Each row was made from one walk, in order. Every step used is in the known rows, and no mark comes twice. Write each row's walk.
In the rows, 128 means zero.
Known rows
d, m, e, h: [126 118  80  85 136  62 127  97 152 104 169 165 179 186 161 148 163 168
 114 101 119  99 134  90 138 140 130 135 118 120 199  91 123 135  99 124
  90 111 120 196 142 118 134 129  87 160 118 168 104 117 134 126 121 133
 139  74 129 117  63 146 160 105 138 162 111]
h, d, m: [112 132 106  66 144  81 137 105 140 164 174 136 130  82 139 141 124 144
 100  99 113 132 114 155 191 125 184 151 137 151 162 100  96 133 125 150
  60 101 125  34 157 125 142 130 116 141 142 110 161 135 134 140  82  71
 184 115 123 160 111 134 159 110 116 153 117]
h, d, m, f: [128 134 110  81 156  61 141 101 141 144 189 149 115 115 123 142 106 135
 129  90 105 144 103 144 187 154 175 157 157 142 147  98 119 159 107 128
  71 132 122  42 185 108 144 125 105 111 124  78 173 143 126 132  63 142
 193  98 130 200 126 138 149 138  94 145 117]
m, x, z: [139 149  97 124 181 153 154 130 156 126  76 157 157 107 191 156  86 116
  62 154  97 134 139  99 125 116 124 118 120 126  93 129 131 137 129 131
 185  73 123 152 137  88 123 146 108 183 174 123 112 112 127 126  93  92
 167 124 120 188 167 142 151  95 159 170 168]
f, h, d: [153 133 137  63 170 120 134 116 131 114 100 125 108  62 193 144 115 136
 167 109 119 137 106 182 141  97 127 145 132 156 166 135 121 149 122 122
 132 108 119  29 100 126 153 129 142 156 153 125 177 128 126 132 114  79
 186 138 124 170 140 142 159 130 121 116 116]
e, m, x, h, d: [110 129  93  55 174 129 131 133  97 157 133 117  90 133 192 155 105  93
  62 172 117 164 112 153 146  98 154 130 133 109 112 137  75  67 134 141
 176  90 137 108 178 106 133 112 157 151  99  26 151 139 119  81 102  97
 179 107 172  94 162 126 165  90 169 139 143]
m, e, h, d: [164 120 106 104 179  76 136 111 144  93 129 118 113 125 206 146 160 131
 169 128 120 107 115 148 116 116 100 142 109 137 176 100  96 112  71 124
 104  83 124 132 137 116 153 113 111 148  93  46  97 146 148 122 127 100
 169  86 155 109 100 142 149 115 127 118 118]
e, m, d, h: [135 136  95  23 130 124 114 162 107 117 138 102 136 136 157 155 128 112
 115 121 122  92 132 109 124 127 109 119 145  93 122 137 127 122 184 140
 137  99 117 137 138 142 104 124 193 151  72  55 148 113 105  97 118 100
 154 125 139 186 122 128 189  97 127 136 104]
e, m: [ 95 130  90 104 148 139 133 124 116  98 151 137 100 126 163 141 149 137
 103 127 104 109 141 136 135 105 119 131 137  97 139 133 120 129 133 134
 127  75 117 134 140 123 118 135 135 165 119 124 139 112 120 105 136 124
 160 132 142 150 125 119 182 109 145 155 109]
m, d, h, e: [167 139 165   9 175 129 119 159 134 157 140 111 175 124 116 153  94 129
 165 129 111 105 138 107 142 157  87 115 121 114 135 141 205 127 161 163
 156  82 123 130 104 133 133 122 150 131 113 100 177 136 120 108  73  57
 182 141 128 174  95 138 150  87 127 109 128]
d, m, x, h, e: [112 135 121  15 159 124 131 123 130 221 160 167 185 184 102 156  76 140
  55 145 103 161 133  89 163 141 170 112 120 107 138 131 176 115 141 157
 152 109 139 178 165 106 138 127  98 142 161 175 185 127 119  80  58  85
 177 117 145  90  90 137 133  73 181 169 162]
h, e, m: [ 99 125 121  96 179 144 122 137 117 115 170 116 113 138 137 138 111 151
 127 129  93 119 149 124 122 115  81 127 134  88 140 142 161 123 113 153
 132  49 119 149 133 123 127 135 106 144 108 134 165 122 117 104 117 124
 170 146 161 100 101 115 157 101 149 128 118]
m, x: [131 141 134  86 147 131 150 110 129 149 105 169 134 115 158 158 140 135
  58 144 106 137 123 113 154 117 134 116 112 127 122 133 173 120 109 136
 180  77 119 189 112  95 127 131 113 180 146 112 134 123 119 100 116  66
 169 110 122 195 140 134 174  92 154 157 161]
h, e: [123 131 157  88 187 149 138 128 148 145 145 137 153 110 121 141 106 150
 142 135  98 118 138 135 137 130  93 116 112 112 150 133 192 137 113 162
 132  55 118 139 110 116 144 128  91 141 150 170 165 139 129 120 113  83
 191 150 132 113  99 130 148  95 137 138 132]
h, d: [135 138 131  93 179 111 142 113 146 130 128 122 101  64 162 140 138 122
 146 133 116 130 119 172 157 114 138 137 124 152 140 118 115 125 110 141
 106  77 121  35 137 116 148 119 122 145 127  92 147 144 133 123 104  60
 201 132 127 142 132 133 163 114 115 136 123]
x, m: [128 141 121  58 125 124 135 116 159 104 114 162 107 139 122 153 132 156
  83 121 111 112 123 161 177 169 141 109 124 116 151 131 181 175 146 125
  79 102 112  75 113 101 114 123 123 150 120 186 151 113 138  99 144  74
 184 147 119 143 124 127 162  81 132 174 116]
d, h, e, m: [100 128 131  59 164 132 113 159  94  84 206 120 128 117 108 143 114 135
 149 120 106 123 129 138 127 124  82 123 134  93 129 143 179 119 145 142
 117  49 122 163 135 146 116 119 152 152  87 117 176 138 112 113 101 147
 171 131 156  80  86 118 179  97 144 111 113]
d, m, f, h, e: [147 134 150  48 169 108 123 113 134 151 185 156 164 149 106 149  65 169
 149  85  91 152 140 103 148 151 116 137 151 122 187 131 197 192 113 116
 118 145 119 139 130 110 145 144  96 128 170 198 228 116 107 134  80 184
 164 134 116 201  96 139 127 144 121 132 120]
f, h, e, m: [123 123 134  67 179 158 113 141 103 111 150 120 117 132 149 140  90 157
 165 125  98 135 141 135 105 104  77 130 140 106 177 158 169 135 119 132
 156  82 120 151  99 123 130 141 122 155 140 165 207 109 110 127 134 135
 156 162 151 133 106 127 159 128 155 115 113]
d, m, e: [113 128  70  84 126  80 141 100 139 130 158 179 185 164 156 141 151 185
  97 100 110 118 129 102 182 147 135 142 118  93 152 104 146 129 148 137
  94 115 117 151 130 109 155 136  84 165 117 164 105 124 137 122 104 131
 171 114 114 162  70 133 158  95 129 166 101]
d, h: [130 138 128  61 142 125 141 136 130  60 151 167 152  91 118 148 152 136
 132 113 123 105 116 145 164 145 122 117 121 123 134 128 184 144 174 127
  87  87 115 128 124 138 129 116 179 176 130 142 153 131 119 123 112 120
 181 125 117 151 104 136 187 105 132 146 118]
f, m, d, h, e: [166 132 157  21 172 144 120 150 132 128 141 111 143 144 158 160  90 122
 138 178 109 135 119 111 123 154  98 122 119 123 144 139 225 130 170 146
 146  91 135 123 114 121 154 124 135 174 128  79 202 107 104 126  47  81
 181 110 146 130 109 131 148 103 116 144 125]
h, e, m, x: [106 130 134  76 166 150 129 138  89 166 162 127 120 145 144 150 109 142
  66 152  87 146 142 102 107 103  94 123 131  96 125 145 173 106  89 149
 194  47 126 230 130 102 115 136  87 153 119  91 160 117 113  89 111  91
 160 126 163 139 124 117 159  89 165 125 154]

Write each row's walk
[172 139 150  32 156  99 132 112 143  92 110 140  67 118 147 159  73 137
 160 104 104 153 101 194 174 166 124 139 152 142 163 136 169 197 115  83
  86 157 117  24 129  91 124 115 131 122 110 110 200 127 134 122 141 142
 188 144 133 213 153 137 140 132 100 108 106] => x, m, f, h, d
[138 127 123  73 164  48 137  97 151 118 194 129 110 124 121 153 123 116
 134  93 113 123 105 121 153 134 161 148 160 156 191  89  85 176  60 121
  64 135 122  80 192 119 123 118 125 110 130  69 171 137 124 127  85 133
 162  68 141 175 110 150 136 144 103 132 126] => e, h, d, m, f
[167 134 166  69 195 132 128 127 138 115 149 142 136 131 124 149  76 152
 190 116  96 145 136 120 128 144  68 133 139 108 162 144 224 162 118 119
 141 124 113 160 111 104 158 130 106 131 158 158 216 133 115 125 105 172
 179 149 131 179 117 139 128 143 122 124 127] => m, f, h, e
[134 133 157  55 170 132 131 148 128  97 176 139 149  99  88 148 108 143
 165 121 109 120 125 138 146 153  87 115 121 122 131 137 216 133 143 149
 111  64 119 159 109 142 138 115 143 155 125 140 174 142 118 114  86 103
 195 141 140 106  79 132 166 103 136 124 126] => d, h, e
[122 125 117  58 154  67 130  98 148 126 175 122 122 103 145 150 145 125
 123  99 122 118 114 144 144 100 175 140 133 166 212  91  63 151  75 139
  64 102 125  59 172 139 119 125 114 128 144 115 162 123 130 135 105  63
 155  76 136 129  99 148 152 117 126 148 125] => e, h, d, m
[138 136 150  44 195 156 139 132 131 190 115 148 162 157 131 156  81 119
  90 172 105 154 144 115 149 133 115 102 102 102 119 143 203 103 135 160
 190  80 135 198 138  99 149 116 113 156 151 128 173 136 124  78  86  83
 189 128 151  63 115 130 135  70 180 144 170] => m, x, h, e
[130 126  81  84 144  49 136 103 135 141 172 144 158 131 175 134 143 176
 125 101 113 133 106 146 177 146 154 161 121 128 152  99 107 116 122 144
  69 100 128  87 147 111 157 130  80 152 102 109 103 142 146 133  74  93
 187 108 130 150  90 132 146 112 114 141 102] => h, d, m, e
[154 126 100  63 136  88 130 114 158  63 114 164 118 194 144 158 153 158
 129 119 114 105 125 137 132 168  94 111 106 108 184 111 162 173  95 109
  86  99 113 153 115  92 113 116  99 148  78 174  96 116 157 109 167 107
 155 105 134  82  84 136 156  87 138 146 108] => x, m, e, h
[134 128 123  40 185 143 118 155 123 192 136  74 137 167 164 146  98 128
 119 145  95 107 153 103 114 115  83 127 133  85 146 148 153 112 122 173
 173  64 121 132 126 120 121 139 117 118  94  79 156 109 110 109 112  72
 163 150 153 173 112 119 145  92 137 129 122] => h, e, m, d
[142 145 127  69 139 104 139 112 152  85 136 174  92 162  98 158 114 146
 107 110  98 122 112 146 181 192 125 119 146  99 135 125 211 207 131 111
  81 131 109  92 135  80 118 116 126 127 106 160 171 124 132  99 140 144
 187 139 124 205 130 127 154 106 110 157 116] => x, m, f
[142 137 129  55 183 124 142 124 128 167 101 133 118 118 172 156 109  92
  80 167 124 163 108 156 166 115 160 121 115 132 105 128 127  88 128 142
 172 106 139  97 158 105 150 108 146 153 128  60 151 149 131  84  83  69
 196 107 149 108 161 137 149  87 163 142 160] => m, x, h, d
[117 141 107  90 133  84 145  99 145 128 187 177 155 139 111 152 119 149
 105  85 103 125 122  97 182 161 157 137 153 115 143 105 161 174 132 124
  82 139 114 122 170 102 137 133 112 135 135 153 162 125 114 114  82 165
 173 112 114 221 107 135 151 122 111 167 111] => d, m, f
[150 125  96 102 165  94 140 113 149  69 116 156 152 158 185 151 168 150
 155 123 116  95 139 109 104 130  78 125 104 116 174 105 144 134  98 125
 108  94 115 217 122 112 137 121 106 167 107 134  89 127 144 118 145 120
 149  91 137 113  83 142 158 109 143 144 117] => m, e, h
[110 133  89  39 159  87 137 112 152 181 153 137 139 112 147 144  98 132
 108 126 123 140 114 161 193 133 195 138 134 138 154 111  99 127 165 151
  65 135 136  10 184 123 152 114 153 140 134 131 179 133 132 107  65  91
 201 122 136  93 112 137 145  98 142 173 121] => x, h, d, m
[101 132 102  91 146 144 142 122  88 125 134 146 104 134 170 155 139 131
  44 138 103 132 133 106 129  93 128 125 129 102 116 138 121 102 105 129
 176  65 120 186 139 104 108 135 123 175 109  70 128 110 107  95 134 100
 149 107 145 189 148 122 187 100 163 147 139] => e, m, x
[113 131 104  76 205 146 126 154 123 120 177 115 108 188 127 149  71 118
 149 155  92 146 137 113 130 148  82 126 151  60 119 145 174 127 144 140
 149 115 125 157 189  99 147 113 149 116 102 111 193 141 109  77  84 209
 191 143 171  63 114 121 126 112 149 147 128] => x, h, e, m, f
[132 131 112  86 155 131 123 127 108  66 145 143  91 149 164 149 109 137
 142 106  99 136 130 120 116 114  87 141 163  90 152 148 146 156 134  87
 143 136 108 148 134 105 133 136 153 154 121 122 183 100 102 124 140 213
 147 133 137 216 141 128 166 151 130 137 104] => e, m, f, h
[162 124 110  65 154  64 126 114 151  80 110 122  94 163 172 150 149 143
 159 116 118 117 102 171 137 152 109 131 113 133 189 106 110 152  69 110
  70  91 122  80 124 102 121 110 101 130  65  94 109 140 164 110 160  74
 172 100 152  81 102 135 149 100 118 123  99] => x, m, e, h, d
[128 135  95  53 147 139 123 142 125 160 106  98 137 161 197 153 128 124
 100 130 111  90 149 100 132 115 114 127 138  90 134 133 105 116 146 158
 147  94 115 113 136 119 116 137 147 139  95  80 141 102 114 109 129  76
 154 139 132 213 141 126 159 101 133 152 113] => e, m, d
[134 134 101  81 202 175 115 157 109 126 115 107 134 137 210 147  34 132
  98 156  81 157 155  93  69  91  83 125 137 113 131 164 142 125 104 121
 218  77 130 196 113 100 114 161  97 174 165 139 175  92 112 132 115 121
 136 152 156 157 157 130 135 112 179 130 156] => f, h, e, m, x, z
[161 143 134  21 146 122 123 149 136 139 112 132 177 114 142 159 125 113
 120 123 132  94 128 117 157 144 124 115 126 122 123 133 167 134 179 149
 127 105 115 113 119 137 127 119 182 154 113  96 156 128 117 109  98  72
 174 129 114 205 122 145 179  98 117 143 117] => m, d, h
[156 113 101 120 177  88 130  94 146  54 134 131  82 146 237 153 152 135
 158 176 118 142 105 152 105 121  98 153 108 152 188 104 110 110  79 111
 106  84 134 116 137  94 159 116  96 198 113  18 120 124 136 154  86 101
 167  45 169  86 117 134 146 132 114 138 112] => f, m, e, h, d
[155 138 113  70 159 140 134 110 160 147  76 136 125 155 219 163 127 124
  78 178 115 123 130 109 137 131 134 130 121 127 145 127 158 137 159 142
 137 108 125  75 126  96 153 140 123 188 154  67 162  89 110 132  80  58
 168 105 132 188 150 132 145 109 113 183 120] => f, m, d
[109 144  66 133 170 153 138 139 115 111 103 132 128 135 207 147  85 109
  47 162  94 133 136  88 105  86 126 124 137 105  94 140 108 111 125 132
 194  63 125 166 159  88 102 150 104 186 140  84 112  99 120 116 122 110
 146 119 146 186 165 126 158  99 165 165 154] => e, m, x, z
[153 123  82  46 143  58 126 101 123 135 148 141 149 132 196 135 117 185
 162  89 112 149 103 150 169 125 145 161 128 139 182 112 111 123 128 114
 106 134 126  81 115 123 164 134  91 168 132 145 136 125 139 137  95 129
 170 114 125 171 100 143 149 128 121 123  91] => f, h, d, m, e
[102 124  98  67 196 154 120 155 120 136 154 116 122 167 143 143  91 125
 132 161 106 129 153 133 133 124  97 117 134  72 136 146 153 106 158 160
 144  83 130 129 158 120 140 118 144 138 105 150 182 125 117  84 110 144
 181 157 171  31 104 119 144  85 170 154 124] => x, h, e, m
[156 130 127   4 181 156 106 156 112 177 111  77 146 156 194 149  71 147
 154 132 101 120 154 108  93 107  68 131 137  98 181 161 149 128 126 148
 191  98 119 132  94 120 127 148 123 134 123 125 196  97 109 113 126  92
 145 162 142 199 122 128 146 112 145 114 117] => f, h, e, m, d
[159 137 121  32 144 137 125 135 139  94 120 145 140 129 183 163 123 115
 104 164 124 118 111 114 147 150 135 131 124 127 136 133 172 135 198 136
 117 107 128 102 133 120 141 125 169 195 130  64 184 104 103 134  63  79
 172  91 132 192 130 135 171 109 108 164 119] => f, m, d, h
[141 135 115  52 135  89 131  99 138 119 160 174 151 142 129 153 103 167
 131  77 104 139 127 102 166 148 141 143 158 125 173 124 166 193 140 101
 105 173 113 116 134 111 147 140 136 153 162 201 205 106 105 128 102 191
 154 121 102 246 111 146 150 150 122 158 112] => d, m, f, h
[115 138 108  88 182 154 121 175  94  99 166 117 145 123 148 147  58 112
  85 159  88 149 128  91  86 119  90 119 140  97  84 152 165 107 127 135
 168  41 133 210 154 112 100 137 132 177 119  78 154 116 112 108  88 137
 159 128 166 128 128 128 156  95 164 121 161] => d, h, e, m, x, z
[152 126 140  85 182 104 139 111 157  86 129 107  97  84 171 154 152  99
 159 121 127 106 111 166 132 105 130 131 118 164 185 110  83 133  68 129
  98  85 121  72 147 132 129 113 132 139 133  80 144 138 134 131 122  60
 166  84 142 133 120 146 161 117 124 132 131] => e, h, d
